Each row was made from one walk, in order. Every step used is in the known rows, and no mark comes twice. Write each row's walk.
In the rows, zero is written as 128.
Known rows:
nagu rurob varu bupe koduf: [161  91  98 125 106 124 134 175 182 101 136 103  80  91 172 131 179 165
 105 111 129 157 145 137 207  98 142 139 112  91 125 113 161 135 163 110
 176 125]
tovak genovik nagu rurob varu: [153 102 124 163 118 150  84  98 132  81 149 166  92  54 103 112 172  96
  57  85 131 173 166  91 146 116 122 133  81  96 133 110 146 113 148  96
 137 124]
lobak bupe koduf gagofab: [164 110 102 155  62 157 130 125 126 103  67 109  97 125 218 131 126 156
 144  85 153 116 106 161 157  82 106 103  92 140 109 100 138 139 160  86
 120  86]
tovak genovik: [ 98 117 137 159 150 123 131  96 119 124 116 136 131 100 108 118 150  93
  83 101 122 118 118 117 148 151 123 118  91  74 117 126 130 117 113 111
 104 103]
gagofab koduf rurob nepuv bupe varu: [144 120 170 112 152 106  94 160 167 130  97 160  62 111 134 136 147 126
 106 114 100 133 108 150 190 106  82 106  86  78 186 149 114 141 139  54
 161 109]
koduf rurob varu: [194 103 124 125 104 156 102 148 137  95 134 137 122  91 111 111 133 139
 127  86 132 131 142 134 187  90 115 148 112 138 140 128 134 150 129 100
 167 113]
genovik nagu rurob nepuv: [129 141 154  93 102 125  78 102 178 113 155 179  63  48 159 139 170  97
 124 121 108 153 149  91 124 153 145 135 127  77 174 105 129  87 139 123
 140 147]
lobak bupe varu rurob: [151  79 124 144 109 104  59 143 119  92 124 101  99 167 135  93 122 149
 111 124 162 106 140 138 137 121 103 107  72 142 167 148 122 132 161 105
 142  94]
lobak bupe: [128 111 126 153 126 130  89 131 108  86 106 106 112 148 159 121 113 125
 141 101 143 130 127 141 121 137 100 100  83 132 128 149 135 128 135 128
 146  96]
rurob varu bupe lobak: [143  92  84 117 145  99 138 144 164 107 126 117  36  95 106 100 119 158
 118 122 129 125 126 120 183  93 101 150 114 100 142  93 150 106 109 108
 156 119]
nepuv bupe varu rurob koduf: [126 117 128 165 124 141  77 173 126 121 130 117  86 133 135 126 188 137
  69 130 122 119 125 137 147 144 117 128 101 138 156 142 129 149 181  70
 132 114]
lobak bupe varu rurob koduf gagofab: [170 100  95 177  52 161  89 141  87 105  86 123  91 138 168 116 149 150
 128  99 147 110 123 151 148  94  88 124  66 171 127 114 125 136 172  57
 106  72]
nagu genovik tovak: [154 142 129  94 118 127 147 105 119  99 110 119  91 127 128 155 147 108
 125  94  91  85 107  81  73 125 104  89 167 130 119 110 124  65 109 111
 110 127]
genovik nagu rurob: [117 110 131 140  90 161  74  97 162  97 169 147  74  61 148 119 153 133
  94 143 136 165 164  95 102 127 138 127 140 111 151 103 125 122 166 143
 116 147]
bupe koduf: [133 121 127 128 112 146 139 129 154 131 115 100 118 106 189 160 155 159
  91 111 135 129 103 144 161 116 165 122 140 104 117 114 150 149 162 113
 152 134]
tovak genovik nagu: [ 61 143 125 180 126 128 100  75 118 105 111 156 108  57 136 115 149 100
  34 110 159 146 137 101 105 138 130 119  85  76 123  93 145 107 130 100
  79 136]
lobak bupe koduf rurob: [153  87 135 127  67 177  81 144 173  86 120  79  94  85 217 132 129 186
 132  92 150 106 105 163 187 103 138 119 136 112 145 126 137 173 164 124
 166 104]
rurob nagu genovik: [134 170 117 130 123 130 139  85 127  96 122 153  56  72 140 162 179 135
 103 101 106 125 118  94  60 158 141 177 169  70 126  83 123 122  94 107
 137 149]
lobak bupe koduf: [132 107 125 148 110 147 108 131 141  99  99  80 104 121 214 156 141 154
 101  91 149 129 101 155 153 124 143  99 104 106 117 130 157 148 168 111
 168 111]
gagofab koduf rurob nepuv: [162 143 143  74  97 114 101 121 175 136 137 139  80  63 158 155 143 121
 152  88 113 105 108 125 187 118 137 154 122  92 180 109 124 128 112 105
 168  94]
nepuv rurob lobak bupe koduf gagofab: [161  89  97 153  68 171 117 120 153  90  72  96  53 118 241 145 135 150
 141  87 155  89  84 152 145 105 102 108  97 114 133  87 137 132 155 102
 105  70]
tovak genovik nagu rurob koduf gagofab: [133 117 104 186  52 195 103  94 114 110 111 156  79  53 162 129 180 121
  91  99 126 141 131 116 137 108 109 133  95 123 113  83 127 125 166  72
  72  97]
nepuv bupe: [ 96 152 150 143 173 107 115 169 167 116 116 132  89 144 134 102 141 107
 128 135 112 126 131 137 131 145  92 100 134 117 162 137 109 133 133 119
 121 129]
lobak bupe koduf rurob nagu: [145 121 125 128  92 169 118 119 167  91 116 133  55  53 203 170 149 163
 112 110 131 135 118 146 154 109 162 157 141 104 155 108 146 160 132 133
 186 147]
varu bupe: [111 119  95 126 128  81 143 178 155 117 129 116  98 131 127  98 135 147
 153 153 134 135 156 134 161 121 105 143 112 109 130 124 135 113 115 138
 123 121]
rurob varu: [179 123 117 138 138 127 128 138 108 106 122 150 131 121  97 123 140 112
 107  90 126 147 142 122 157 106 116 137  88 139 119 131 148 126 125  93
 162 121]
varu bupe koduf rurob nagu: [137 126 110 112  91 144 143 143 190 109 127 139  46  44 189 160 161 175
 119 138 127 138 133 141 174 101 165 179 153  93 157  93 146 154 122 138
 174 160]
nagu genovik: [136 150 123 131 113 128 120 102 125 100 126 116  92 105 137 129 162 142
 117  94 118 108 113 103  76 160 121 146 164  80 115  95 114 125 112 100
 116 118]
gagofab koduf rurob: [157 112 117 116  84 147 101 115 157 126 147  97  99  79 145 135 121 163
 128 105 140 109 112 142 183  80 129 152 134 129 162 109 117 170 131 119
 151  80]
rurob lobak bupe koduf gagofab: [166  99  85 162  65 177 131 128 129 101  64 104  69 106 222 148 135 158
 148  86 153 103  85 146 147  95 101 101  99 129 113  95 138 126 140  94
 105  78]
koduf gagofab: [162 126 106 139  74 141 145 123 116 124  90 146 116 132 152 111 114 135
 167 116 138 114 126 139 136  85  94 125 114 157 118  97 114 124 130  97
  88  99]

Write each row's walk:
[ 97 103 137 159 103 157  77  76 158  96 160 150  75  42 136 111 166 109
  64 126 132 161 158  89 115 140 135 122 116  74 145 101 126 113 156 130
 100 131] -> tovak genovik nagu rurob
[140  89  96 156 103 160  91 140 156  91 111  61  62 106 218 153 156 161
 106  96 160  94  86 131 140 143 142 103 113 107 144 118 152 132 149 130
 146  90] -> varu rurob lobak bupe koduf
[147 143 112 118 102 146 135  98 155 123 137 149  60  47 149 173 143 145
 109 120 124 134 124 128 149  88 153 188 141 117 170  93 129 157 106 131
 176 129] -> gagofab koduf rurob nagu
[159 122 158  83  86 138  85 141 184 106 117 125  75  68 214 151 149 139
 156  82 119 105 103 142 190 136 145 127 124  80 167 122 139 132 139 108
 179 114] -> lobak bupe koduf rurob nepuv
[153 160 124  93 124 129 164  93 119  95 106 148  62 100 132 180 161 101
 113 103  81  99 112  74  59 126 121 115 170 124 129  99 132  64  93 118
 127 151] -> rurob nagu genovik tovak
[114 136 159 107 114 121  80  87 174 113 149 182  62  36 149 137 181  79
 102 105 106 146 144  82 133 165 140 130 108  50 169 104 132  81 133 112
 125 135] -> tovak genovik nagu rurob nepuv
[151 161 112 124  96 143 125  77 147  94 133 133  37  40 151 169 174 157
 103  87 115 115 107 104  94 128 142 194 173  71 147  68 116 148  94 101
 153 119] -> gagofab koduf rurob nagu genovik
[140  51 136 156 142 157  82 135 125  92  90 120  59 143 157 148 125 137
 101 116 136 118  93 141 129 138  74  90  57  83 151 159 138 126 141  97
 134  95] -> nepuv rurob lobak bupe varu
[156  77  88 110 123 117 119 150 183 100 134 111  29  76 115  91 115 176
 134 120 133 114 127 128 202  83 100 154 129  99 155  93 143 123 111 110
 158 112] -> koduf rurob varu bupe lobak
[168 152 115  87 103 137 150  83 136  96 116 129  47  73 140 186 156 119
 110  87  90  90 101  81  88  96 123 127 170 124 146  87 127  86  93 109
 142 122] -> gagofab koduf rurob nagu genovik tovak
[157 157 114  91 111 112 142  97 129  91 122 131  54 109 132 160 165 107
 114 106  99  79 123  68  57 129 129 122 172 138 149  90 125  61 102 123
 124 142] -> varu rurob nagu genovik tovak
[154 124 161  76 112 123  97 122 179 127 160 164  77  79 145 144 168  97
 161 117  85 134 138 102 147 159 141 134 134  83 169 126 120  96 130 132
 157 130] -> nagu rurob nepuv
[ 96 162 171 118 153 105  75 148 206 104 138 173  37  81 157 113 173  81
 125 129  98 146 149 106 127 167 106 106 133  78 196 120 112 102 143 113
 130 143] -> genovik nagu rurob nepuv bupe
[163 147 128  84 102 146 149  99 138  89 114 141  52  80 142 171 156 119
 126  98  86  89 110  82  78 114 123 121 184 123 142  96 125  78  98 121
 130 145] -> koduf rurob nagu genovik tovak
[132 150 107 125 119 103 122 114 145 112 149 149  69 101 133 138 154 127
 112 145 140 118 152 107 103 132 164 177 138 141 176  98 130 123 113 148
 152 150] -> varu rurob nagu
[120 154 150 110 137  92 104 166 211 118 118 110  62 113 206 133 183 124
 107 108 122 104 112 138 168 151 149 110 139  86 182 110 134 129 162  99
 157 126] -> varu rurob nepuv bupe koduf
[142 105 117 157  99 151  84 151 106 131 136 115 106 125 132 140 183 149
  69 126 132 122 121 134 145 133 137 142  97 145 139 138 139 146 178  75
 138 115] -> bupe varu rurob koduf
[118 121 179 126 153 115  80 149 172 114 107 191  47  97 138 123 163 109
  85 138 102 165 138 125 143 134  88  92  89  67 181 143 120 112 159  67
 137 151] -> genovik nagu rurob nepuv bupe varu
[149  86 102 129  98 201 107 144 166 116 137 110  59  61 149 141 139 156
 157 128 131  85  87 111 137 139 118 133 164 104 155 117 116 131  89 150
 104 106] -> koduf rurob lobak
[181 111  78 142  66 123 161 163 146 111  78 125  93 111 184 115 147 163
 143  98 149 130 131 154 198  59 104 135  92 130 106  85 147 127 146  74
 123  97] -> rurob varu bupe koduf gagofab
[148 155 123 120  94 152 121  93 150  88 132 144  46  48 154 152 173 156
 120 100 110 113 118 104  84 146 140 186 189  71 143  78 114 143  95 112
 141 142] -> koduf rurob nagu genovik
[109 139 150  99 177  99 110 131 200 126 117 140  10  97 141 118 131 113
 128 119  95 102  95 121 150 144 105 114 150  77 192 102 121 103 113 103
 145 130] -> rurob nepuv bupe lobak
[135  90  89 164 116 147  66 141 128  78 123  81  58 130 163 121 130 132
 149 110 159  85 108 112 105 162  98 105  96 131 161 132 129 108 113 149
 121  72] -> varu rurob lobak bupe
[ 82 158 175 133 162 100  76 131 202 103 130 175  39  70 148 108 186  62
 103 114  94 141 145 101 136 177 104 100 115  50 192 116 111  96 133 105
 116 132] -> tovak genovik nagu rurob nepuv bupe
[166 137 123  93 116 116 140 101 121  94 107 144  52 115 124 165 164 117
  98 110  94  89 118  77  69 116 116 114 152 126 148 105 127  66 112  99
 130 142] -> bupe varu rurob nagu genovik tovak
[127  97  93 159 124 100 107 153 157  80 143 147  69  69 106  82 173 119
  92 116 135 169 185 103 177 114  98 145  67  77 133 109 148 100 129 109
 128 118] -> tovak genovik nagu rurob varu bupe
[150  76  91 144 121 151  97 146 141 122 132 110  58 115 125 130 151 149
 114 143 143  85 100  99 118 144 112 120 118 114 167 124 121 109 111 124
 102 103] -> bupe varu rurob lobak
[162 129  86 162  50 156 110 137 105 124 112 123 101 122 161 116 159 141
 138 109 143  98 126 135 140 102 114 147 109 181 128  90 118 134 159  80
  91  84] -> varu rurob koduf gagofab
[141 135 128 116 102 157 130 115 157 111 135 162  67  57 149 154 142 147
 131 136 118 132 135 129 136 112 153 176 156 116 162 105 127 149 105 144
 161 159] -> koduf rurob nagu
[171 108  97 164  53 160 110 142  97 126  99 135  99 129 153 119 156 152
 120 114 139 107 122 142 150  90 102 138  88 171 127 104 122 138 168  55
  97  89] -> bupe varu rurob koduf gagofab
[145  76 145 153 134 135  91 139  94 100  83 134 110 154 135 131 114 144
 104 114 134 147 119 152 144 111  79  87  50 111 125 171 136 134 151  81
 153 111] -> lobak bupe varu
[165  90  94 128 122 101 123 183 163  91 154 133  80 108 105  92 158 139
 144 129 120 160 179 118 189 105  99 151  94 110 136 128 140 110 129 127
 158 114] -> nagu rurob varu bupe
[143  79 106 154 101 187  73 142 140  79 114  91  58  95 176 133 120 148
 163 102 144  94  93 128 130 145  90 105 111 114 152 140 125 129 106 147
 127  81] -> koduf rurob lobak bupe
[125 157 130 123 127 120 125  77 156  82 132 142  33  87 163 161 179 124
  95 101 112 110 119 101  56 172 143 185 165  53 152  71 123 131 111 117
 135 140] -> nepuv rurob nagu genovik
[170 105  80 126 107  95 124 181 158 100 134 111  84  96 116 101 139 156
 136 107 142 138 157 137 219  72  96 165  83 119 144 114 142 136 114 104
 167  87] -> gagofab koduf rurob varu bupe
[137 113 182 109 152 115  94 175 172 121  95 172  69 117 134 119 147 125
 123 127  95 131 118 151 179 127  80  99  98  77 181 158 112 133 140  66
 150 133] -> koduf rurob nepuv bupe varu
